In the rows, zero is written as 128.
Known rows, with every step that occurs
supe -> gines -> befer -> guvil: [150 154 130 114 126 135  96 172 130 124 112 148  95 167  43 160 124 117
 135 145 143 127  87 107  38 157 119  81 139 185 129]
guvil -> befer -> nubap: [127 160 175 145 113 138 118 164 146  35 118 127  96 143 101 156 123 114
 139 154 151 111 100  91  53 106 115  84 121 138 158]
supe -> gines: [146 157 131 118 120 134 106 161 113 126 124 138  75 160  85 162 115 103
 139 149 141 115 105  55 108 137 119 101 142 166 113]
bezisap -> befer: [127 150  87 122 122 128 119 162 126 116 119 134  93 134  94 154 118  64
 156 171 135 117 104 113  83 113 123  98 137 134 133]
guvil -> befer -> dabiz -> gines -> solu -> nubap: [124 163 195 146 112 135 114  45 148 105 118 121  92 141  90 156 128 104
 134 154 157 114 116  84 121 111 116  82 117 219 145]
dabiz -> gines: [150 157 136 127 125 110 104 163 124 121 124 134  86 170  94 163 111  99
 140 155 146 112 105  66 160 128 125  96 135 212 141]
solu -> nubap -> gines -> guvil -> befer: [106 150 141 152 118 125 160 151 140 128 103 146  99 138  81 156 111 128
 143 146 156 115 109  63  93 126 118  72 139 189 159]
natas -> gines -> supe: [156 151 138 107 126 134 128 133 111 121 113 126  94 130  86 155 114  94
 141 158 142 114 102  49 154 105 131  98 117 176 120]
bavu -> gines -> nubap -> solu: [103 150 139 129 115 152  97  75 134 119 113 113  89 150  88 159 119  96
 149 156 149 140 101  67 161 138 125  85 123 188 142]
guvil -> nubap: [139 168 152 119 114 141  90 159 131  58 112 120  90 149 106 155 131 104
 138 157 155  97 103  58 104 104 118  77 117 134 106]
befer -> dabiz -> gines: [170 151 141 125 123 125 107 156 125 135 128 132  78 148  79 156 116  98
 138 162 143 112 103  88 187 128 118  93 128 215 143]
dabiz -> befer: [ 91 154 118 133 127 104 102 165 135 107 116 135  93 163  99 159 107  97
 154 171 133 120 105  84  82 120 125  95 129 161 141]
nubap -> solu: [108 143 125 135 112 152 132  89 146 173 113 117  87 154  89 158 110  87
 154 159 145 129 105  74  92 125 128  89 125 135 129]
supe -> gines -> bavu: [148 158 133 101 109 142 128 157  94 172 114 130  79 148  83 159 121  97
 135 155 143  94 101  51 106  79 110 101 128 183 119]
guvil -> nubap -> gines: [145 159 127 120 116 127  93 159 119 110 110 127  89 149 103 157 110 114
 140 152 165  98 108  43 118 110 122  78 133 180 106]
bezisap -> befer -> tevuk: [147 158  98 136 121 131  97 165 132 135 126 139  75 119  91 165 151  71
 150 160 112 115 106 144  47 124 130  86 123 131 130]
natas -> gines: [149 155 132 121 125 133  96 162 128 121 116 136  80 126  82 159 108  83
 139 178 142 112 103  71 127 127 123  94 142 161 142]
natas -> gines -> befer: [132 151 126 113 119 133  95 174 136 108 107 140  88 130  85 155 110  96
 143 173 141 120 104 117  70 113 126  97 145 188 149]
solu -> nubap -> gines: [159 161 149 134 127 122 114 135 125 155 110 139  97 151  86 155 114 106
 133 152 166 107 119  42 105 117 116  90 135 182 119]
befer -> nubap -> solu: [119 153 155 136 113 155 147  86 150 114 116 112  94 158  85 158 120  92
 149 154 156 126  98  80  70 124 121  85 115 139 128]
solu -> nubap -> gines -> supe: [164 155 151 119 127 126 144 109 108 147 108 129 107 150  90 152 120 113
 136 139 161 109 114  26 136  96 125  93 112 194 103]
bavu -> gines -> befer -> guvil: [155 157 131 114 131 134 102 175 130 110 112 146  99 157  45 158 126 114
 133 154 140 141  88 114  86 166 124  77 136 194 155]
befer -> dabiz -> gines -> natas: [170 147 140 128 115 129 123 138 121 141 146 129  81 151  91 156 121  64
 137 157 143 106 100  95 216 123 126  92 117 223 146]
natas -> gines -> bavu: [151 156 133 106 114 141 120 159 107 166 109 129  84 121  80 157 117  80
 136 178 143  92 101  64 122  71 113  95 128 179 143]
bezisap -> befer -> dabiz -> gines: [152 149 110 121 123 118 108 153 125 129 134 132  81 137  82 155 115  79
 146 168 138 111 102 118 172 123 120  94 135 219 143]
befer -> dabiz -> gines -> solu: [143 147 155 130 111 142 130  58 134 127 114 116  83 151  81 158 120  96
 142 160 144 132  97  85 166 129 126  91 116 228 142]
bezisap -> befer -> guvil -> nubap: [135 169 124 115 122 135  83 158 134  60 117 126  99 146  73 156 136  93
 142 156 153 100  92  95  70 129 117  62 122 142 107]

Rows
[101 148 137 128 111 153  91  72 134 135 113 114  84 160  85 161 116  99
 153 146 153 123 100  59 113 129 122  90 125 179 117]
supe -> gines -> nubap -> solu
[ 97 155 135 123 110 154 101  90 154 119 111 114  94 159  76 157 122 107
 149 149 159 117  95  98  48 130 125  62 120 160 113]
gines -> befer -> guvil -> nubap -> solu
[137 167 150 120 121 142 157 160 130  61 101 127  97 152  75 155 138 111
 137 150 162 108  91  52 123 127 115  67 113 156 109]
gines -> guvil -> nubap
[136 168 189 134 119 141 119  48 142 107 107 123  95 136  79 158 129  86
 132 166 159 117 113  63  99 120 116  86 120 181 128]
natas -> gines -> solu -> nubap
[154 161 170 123 118 141 131 168 139  41 109 130 104 155  83 154 132 107
 136 155 155 121  94 114  36 108 114  92 118 162 140]
gines -> befer -> nubap
[ 84 152 153 148 111 137 169  87 156 101 120 117  94 159  85 163 112 111
 152 146 159 125  97  89  91 133 125  71 125 198 154]
dabiz -> gines -> guvil -> befer -> nubap -> solu
[155 160 128 122 123 127  87 160 123 115 108 132  94 156  75 159 116 120
 136 147 166 103  98  48 102 134 119  67 131 184 108]
befer -> guvil -> nubap -> gines
[140 166 192 139 117 145 134  50 141 110 104 122 101 152  83 155 138  93
 134 156 158 121 112  61  85 114 115  88 110 160 122]
gines -> solu -> nubap
[155 154 134 121 119 136 131 147 109 115 142 133  87 149  99 157 122  65
 137 157 138 127 104  78 212 143 131  93 125 195 151]
bavu -> gines -> natas
[158 144 134 113 114 154 109 162 126 131 118 139  76 128  69 148 123 108
 137 160 139 122  99 126  98 120 115  97 133 183 131]
supe -> gines -> befer -> dabiz
[164 150 137 127 130 128 193 158 124 137 111 141  92 152  44 157 125 107
 136 153 149 128  86  76 195 155 116  80 124 225 144]
befer -> dabiz -> gines -> guvil
[145 158 151 121 119 139  66 144 114  78 110 131  88 158  82 158 128 108
 138 146 151 114  96  48 132 125 113  98 124 183 119]
supe -> gines -> nubap
[134 169 147 115 123 138 142 160 130  58 105 129  92 135  71 158 130 105
 136 160 162 103  91  55 139 132 116  64 124 176 113]
natas -> gines -> guvil -> nubap
[ 85 149 152 148 110 153 175  89 159 103 113 118  96 152  82 159 117 108
 152 148 156 129  96  89  63 129 123  71 120 156 150]
gines -> guvil -> befer -> nubap -> solu
[167 157 144 129 123 127 130 160 121 103 110 132  95 155  85 158 114 110
 136 152 164 114 101  56  96 123 118  91 131 181 127]
befer -> nubap -> gines
[ 99 155 135 127 113 125 107  60 135 103 100 116  96 164  82 162 113 117
 148 152 156 122  95  62  86 133 129  69 121 220 118]
dabiz -> befer -> guvil -> nubap -> gines -> solu
[149 157 130 120 134 135 198 166 114 111 107 145  96 150  53 159 127 107
 135 154 144 147  90  58 191 173 122  81 132 196 151]
bavu -> gines -> guvil
[142 155 140 123 121 125 109 150 133 135 103 143 101 150  88 154 115 115
 138 152 159 115 115  96  52 104 120  91 140 205 132]
solu -> nubap -> gines -> befer
[157 149 119 111 110 136 136 160  97 202 103 129  90 141  86 157 112 100
 139 161 152  95 104  46 115  68 114  94 127 191 134]
nubap -> gines -> bavu
[160 161 147 115 115 133 135 136 102 194 104 131  97 141  85 154 121 100
 131 157 162  87 112  41 104  63 107  91 122 196 124]
solu -> nubap -> gines -> bavu
[ 94 155 136 129 111 155 163  85 147 121 105 113  92 155  79 157 124 102
 150 149 161 119  96  63 108 131 123  64 116 157 108]
gines -> guvil -> nubap -> solu
[148 159 129 105 106 137 118 156  99 158 103 121  90 139  97 155 117 106
 138 157 162  80 104  40 115  57 111  82 121 195 115]
guvil -> nubap -> gines -> bavu
[137 139 142 141 109 153 104 160 143 126 118 131  77 110  88 148 118 107
 143 167 134 115 106 110 112 106 116  87 125 138 163]
guvil -> befer -> dabiz
[101 145 134 147 114 135 162 171 144 110 104 142  93 138  82 156 115 119
 147 152 140 124 100  79  92 127 122  76 132 155 169]
gines -> guvil -> befer
[141 167 151 114 118 141  79 166 140  58 106 128 100 157  70 156 137 118
 135 150 157 105  90  97  50 125 116  63 119 160 114]
gines -> befer -> guvil -> nubap
[153 146 116 128 129 129 199 166 119 161  95 147  99 155  52 158 115 114
 141 148 155 131  91  44 140 152 120  82 132 193 133]
nubap -> gines -> guvil
[135 165 169 134 119 132 127  42 138 111 120 122  95 142  81 155 135  81
 139 161 157 116 112  97 126 116 115  86 117 220 129]
bezisap -> befer -> dabiz -> gines -> solu -> nubap
